Each row was made from one small tree. Brackets hold a mark, then the marks that hang from it, in the order of their numbers. Every link used is in the known rows. Write each row's tree.
Known rows
{Z498 {Z579 Z699} Z891}: [ 1.47 -0.89 -1.50 -1.04  0.59  1.98  0.64  1.17  0.66  1.44 -0.54  0.01
 -2.12 -0.22 -0.43  2.23 -0.77  0.80  0.12 -4.92  0.75  1.42]
{Z498 {Z579 Z182 Z265 {Z699 Z446}}}: [ 1.25  2.01  0.42 -2.25  1.33  1.10 -2.95 -0.74 -0.06  4.10  0.35  0.72
 -0.58  3.84 -1.76  0.18 -0.73  1.62  1.91 -3.53  1.55  2.17]
{Z699 {Z579 {Z182 Z446} Z265}}: [ 1.72  2.55 -1.28 -2.63  1.15 -0.99 -1.70  0.50  1.25  2.82  1.38 -0.38
 -2.49  0.51 -0.49  1.65 -0.55  1.11  0.76  0.90  0.49  1.24]
{Z182 Z446 {Z579 {Z265 Z891}}}: [ 1.26  3.38 -0.97  0.65  1.18 -0.55 -3.61  2.68  0.46  3.71  0.17 -2.22
 -0.16  2.64  0.78  1.78  0.22  0.98 -0.87 -1.41  0.42  0.38]
{Z182 Z446}: [-0.21  1.16 -0.59 -0.74  1.00  0.12 -1.14  0.37  0.73  1.96  0.56 -0.06
 -0.40 -0.11 -0.62  1.41 -0.59  0.10 -0.73  1.36  0.75  0.53]
{Z182 Z446 {Z579 Z265 Z699}}: [ 1.01  4.16 -2.30 -0.09  1.34  0.60 -1.70  3.84  1.70  3.34  1.17 -1.30
 -0.18  3.16 -0.93  3.26 -0.75  1.93 -0.77 -2.33  1.11  1.71]
{Z182 Z579}: [ 0.65  0.71 -0.20 -0.08 -0.77  0.39 -2.00  1.77  0.00 -0.07 -0.35 -1.27
  1.61  1.13  0.62 -0.42  1.20  0.25 -0.05 -2.13 -0.01  0.27]
{Z891 {Z498 {Z579 Z699}}}: [-0.44 -0.02 -0.34 -1.44  1.34  1.50 -3.46 -2.59  0.50  0.38 -0.61  2.58
 -1.58  0.08 -0.51  2.22 -1.50  1.78  0.55 -3.85  1.39  0.13]
{Z446 Z182}: [-0.92  1.74 -0.64 -0.43 -0.25 -0.10 -2.31  0.88  1.65 -0.30 -0.50 -0.17
  1.78 -0.71 -0.71  1.26 -1.08 -0.26 -0.60  0.75  0.08  0.25]
{Z498 Z579 Z891}: [ 2.00 -1.30 -0.25 -0.89  0.05  1.46 -0.84  0.15  0.32 -0.43 -0.73 -0.10
 -1.63 -1.11 -0.13 -0.49  0.06  0.04  0.59 -2.62  0.00  0.70]
{Z182 Z446 Z579}: [ 0.48  1.97 -0.81 -0.82  0.18  0.60 -3.22  2.16  0.75  2.08  0.18 -1.31
  1.41  1.09  0.01  1.31  0.52  0.32 -0.85 -0.66  0.68  0.67]
{Z182 Z446 {Z579 {Z265 Z891} Z699}}: [ 0.70  3.74 -2.19  0.39  1.84 -0.07 -2.30  3.79  0.85  5.25  0.34 -1.95
 -0.63  3.65  0.36  4.05 -0.59  1.81 -1.34 -3.64  1.23  1.10]
{Z265 {Z891 Z498}}: [-1.19 -1.17  1.01  0.94  1.19 -0.60 -3.24 -2.54 -0.76  1.10 -0.90  0.86
 -1.36  0.80  1.57  2.24 -0.46  0.44 -0.27 -1.80  0.02 -1.19]
{Z265 {Z891 {Z498 Z579}}}: [-0.32 -0.81  0.98 -0.56  1.30  0.12 -4.62 -3.08 -0.97  1.48 -1.66  1.31
 -1.58  0.05  1.31  1.30 -0.46  0.79  0.32 -3.54  0.69 -1.33]
{Z446 {Z182 {Z579 Z699}}}: [-0.84  2.70 -1.85 -0.72 -0.46  0.64 -3.37  3.51  1.96  1.14 -0.58 -1.09
  2.88  1.11 -0.48  2.97 -0.65  0.73 -1.08 -3.25  0.73  1.15]
{Z446 {Z182 {Z579 {Z265 Z891} Z699}}}: [-0.08  4.05 -2.07  0.71  0.57 -0.44 -3.47  4.10  1.72  2.47 -0.61 -1.87
  1.50  2.51  0.26  3.39 -0.96  1.40 -1.13 -3.73  0.53  0.83]
{Z265 {Z891 {Z498 {Z579 Z182 Z699}}}}: [-0.59 -0.82  0.92 -1.44  1.54  0.93 -4.02 -3.21 -0.73  2.70 -1.56  1.45
 -1.58  1.28  1.10  4.36 -0.90  0.95  0.65 -5.63  1.04  0.17]
{Z579 {Z182 Z446} {Z265 Z891} Z699}: [ 0.36  2.64 -0.64 -0.36  2.40 -0.04 -0.20  0.82  0.91  5.33  0.58 -0.75
 -2.00  3.57 -0.10  6.43 -1.38  1.06 -0.19 -2.40  0.83  2.01]
{Z891 {Z498 Z579}}: [ 0.09 -0.29  0.79 -1.22  0.82  1.05 -4.46 -3.46  0.20 -1.05 -0.78  2.27
 -1.21 -0.45 -0.14 -0.05 -0.73  0.98  0.93 -1.92  0.66 -0.60]
{Z699 {Z446 Z182}}: [-1.69  1.14  0.33 -0.91  0.03 -0.69 -5.09 -0.09  0.62  2.48  0.14  0.03
  2.60  1.55 -1.59 -1.61 -0.76  0.06 -0.20  1.46  0.79  0.52]

Write each row's tree
[ 2.62  0.89 -1.72 -0.03  1.13  1.48  0.85  1.98  1.29  0.99  0.23 -0.19
 -3.40  1.04 -0.89  1.64 -1.21  1.57  0.56 -4.08  0.50  1.76] => {Z498 {Z579 Z265 Z699} Z891}
[ 0.98  0.58  0.23 -1.25  1.31 -1.54 -3.57 -1.91 -0.03  2.06  0.26  0.26
 -3.32  1.31  1.19  2.33 -0.45  1.38  1.23 -1.58 -0.15 -0.10] => {Z699 {Z579 Z182 {Z265 {Z891 Z498}}}}
[ 1.95  2.53  0.57 -1.87  1.74  0.41 -3.62 -1.03  0.19  3.54 -0.68 -0.21
 -1.59  1.64  0.12  2.37 -0.50  0.55  0.93 -1.96  0.92  0.96] => {Z498 {Z579 {Z182 Z446} {Z265 Z891}}}
[ 0.14  0.98  0.48  1.93  1.62 -1.15 -2.48 -1.62 -0.04  0.78  0.06  0.47
 -2.66  2.01  0.89  1.68 -1.00  1.22  0.32 -0.77 -0.42 -0.67] => {Z579 {Z265 {Z891 Z498}}}
[ 0.76  4.16 -1.09  0.40 -0.44 -0.23 -3.99  3.19  2.20 -0.77 -0.05 -1.59
  1.95  1.45 -0.45  0.56 -0.38  0.67 -0.20 -0.57 -0.26  0.74] => {Z446 {Z182 {Z579 Z265}}}
[ 0.71  0.79  0.40 -1.90  1.16 -2.04 -4.63 -0.70 -1.33  6.03  0.60 -0.82
 -1.59  3.58  0.14 -1.66  0.33  1.26  1.20 -0.82  0.61  0.54] => {Z699 Z446 {Z579 Z182 {Z265 Z891}}}
[-0.12  2.07 -0.83  0.45  1.47 -0.39 -0.73  1.12  0.14  4.29  1.50  0.21
 -0.83  4.41 -1.88 -0.03 -1.20  2.05  0.45 -1.01  1.09  1.40] => {Z579 Z265 {Z699 Z446}}
[ 1.74  2.67 -1.62 -0.99  1.43  0.94 -0.80  1.12  0.79  2.02 -0.14  0.58
 -1.66  1.12 -1.05  0.87 -1.24  2.12  0.65 -3.49  1.34  0.89] => {Z498 {Z579 Z265 Z699}}
[ 1.54  3.79 -1.10  0.19  0.73  0.05 -2.86  2.79  1.38  1.79  0.98 -1.59
  0.01  2.47 -0.47  0.92  0.06  1.03 -0.35 -0.06  0.29  0.98] => {Z182 Z446 {Z579 Z265}}
[ 1.22  1.35  0.49 -0.39  1.25  0.60 -4.03 -2.80  0.75 -1.16 -0.07  2.18
 -2.54  0.58 -0.57 -0.13 -1.18  1.66  1.51 -1.29  0.29 -0.25] => {Z891 {Z498 {Z579 Z265}}}
[ 1.53  2.13 -1.04 -2.14  1.64 -1.62 -2.54  0.38  0.40  4.71  0.58 -0.98
 -2.77  1.22  0.65  2.54 -0.42  1.15  0.19 -0.47  0.48  0.64] => {Z699 {Z579 {Z182 Z446} {Z265 Z891}}}
[ 0.68  1.64 -0.54 -0.50  1.84  1.06 -2.95 -1.81  1.02  0.31  0.11  2.27
 -2.72  1.17 -0.90  1.85 -1.88  2.45  1.11 -3.24  1.07  0.39] => {Z891 {Z498 {Z579 Z265 Z699}}}
[ 1.27  1.91  1.22 -1.80  1.84  1.21 -5.23 -3.73  1.29 -0.08  0.34  2.18
 -2.37  1.23 -0.96  2.63 -1.39  1.11  1.71 -0.73  0.53  0.97] => {Z891 {Z498 {Z579 {Z182 Z446} Z265}}}
[ 0.25  2.02 -0.80  1.52  1.32 -0.13 -3.08  1.48  0.29  2.23 -0.07 -0.67
 -1.08  3.80  1.06  3.45 -0.46  2.18 -0.24 -5.16  0.38  0.25] => {Z182 {Z579 {Z265 {Z891 Z498}} Z699}}
[ 0.34 -0.64  1.97 -2.15  0.61  1.54 -4.82 -4.44  0.12 -1.05 -0.76  2.35
 -0.83  0.29 -0.11  1.80 -0.48  0.37  1.78 -2.23  0.32  0.38] => {Z891 {Z498 {Z579 Z182}}}
[ 2.49  2.02  0.88 -1.68  0.52  0.91 -1.93 -1.30  0.45 -0.07 -0.28  0.37
 -1.02  1.22 -0.57  0.16 -0.13  0.54  2.07 -1.94  0.20  1.21] => {Z498 {Z579 Z182 Z265}}
[ 0.17  2.33 -0.75  0.91  1.05 -0.58 -3.71  2.72 -0.76  5.80  0.20 -1.75
  0.60  5.73  0.18  0.34  0.26  2.09 -0.17 -4.25  1.04  0.86] => {Z182 {Z579 {Z265 Z891} {Z699 Z446}}}
[ 0.97  2.13 -0.23 -0.05  1.00  0.53  1.37  0.72  1.04  1.22  1.02 -0.05
 -1.47  3.12 -0.86  4.35 -1.04  1.00  1.12 -2.16  0.08  2.34] => {Z579 Z182 Z265 Z699}
[ 0.63  0.68 -0.92 -3.63  0.65 -0.40 -2.39 -0.14  0.62  3.35  0.60 -0.12
 -1.33 -0.58 -0.08  1.81 -0.06  0.41  0.26  0.18  0.81  0.99] => {Z699 {Z579 {Z182 Z446}}}
[ 0.84  1.36  0.60 -1.39  1.65  1.53 -3.08 -2.72  0.95  0.27  0.07  2.28
 -2.46  1.98 -0.87  3.68 -1.63  1.76  1.86 -3.75  0.68  1.32] => {Z891 {Z498 {Z579 Z182 Z265 Z699}}}
[-0.29  3.25 -0.05 -0.10 -0.11 -0.74 -6.62  1.87  0.97  2.19  0.54 -1.15
  3.00  3.66 -1.40 -2.10 -0.18  0.79  0.17  0.30  0.50  0.96] => {Z699 {Z446 {Z182 {Z579 Z265}}}}
[ 1.18  1.19  1.31  0.59  0.87 -0.74 -0.58 -0.76 -0.34  1.48 -0.12 -0.92
 -1.40  2.86  0.96  2.63 -0.04 -0.05  0.95 -1.28 -0.66  0.83] => {Z579 Z182 {Z265 Z891}}
[ 1.92  1.92 -0.13 -0.32  1.24 -0.16 -2.36 -0.07 -0.48  2.01 -1.03 -0.27
 -1.59  0.88  0.56 -0.87 -0.24  1.23  0.61 -2.72  0.69 -0.45] => {Z498 {Z579 {Z265 Z891}}}
[-1.03 -0.34  0.41 -1.78  1.52  1.25 -5.41 -2.88 -0.25  2.72 -0.29  2.67
 -0.82  1.94 -1.26  0.13 -1.33  1.93  0.89 -3.39  1.95  0.30] => {Z891 {Z498 {Z579 {Z699 Z446}}}}
[ 0.51  2.61 -0.96  0.41  0.54  0.08 -3.16  2.73  0.03  3.96  1.09 -1.19
  0.82  5.03 -0.98 -0.70  0.10  2.03  0.28 -3.02  0.95  1.48] => {Z182 {Z579 Z265 {Z699 Z446}}}
[ 0.26  1.68  1.46  0.12  2.27 -0.43 -3.52 -2.71  0.73  2.05  0.56  0.42
 -2.52  2.85  0.42  5.13 -1.21  0.47  0.66 -0.11 -0.16  0.82] => {Z579 {Z182 Z446} {Z265 {Z891 Z498}}}
[-1.23  2.97 -1.15  0.59  1.84 -1.26 -3.64  1.77  0.55  5.78  0.24 -0.62
  0.06  4.20 -1.01  1.82 -1.84  1.78 -0.67 -1.92  1.29  0.93] => {Z579 {Z265 Z891} {Z699 {Z446 Z182}}}
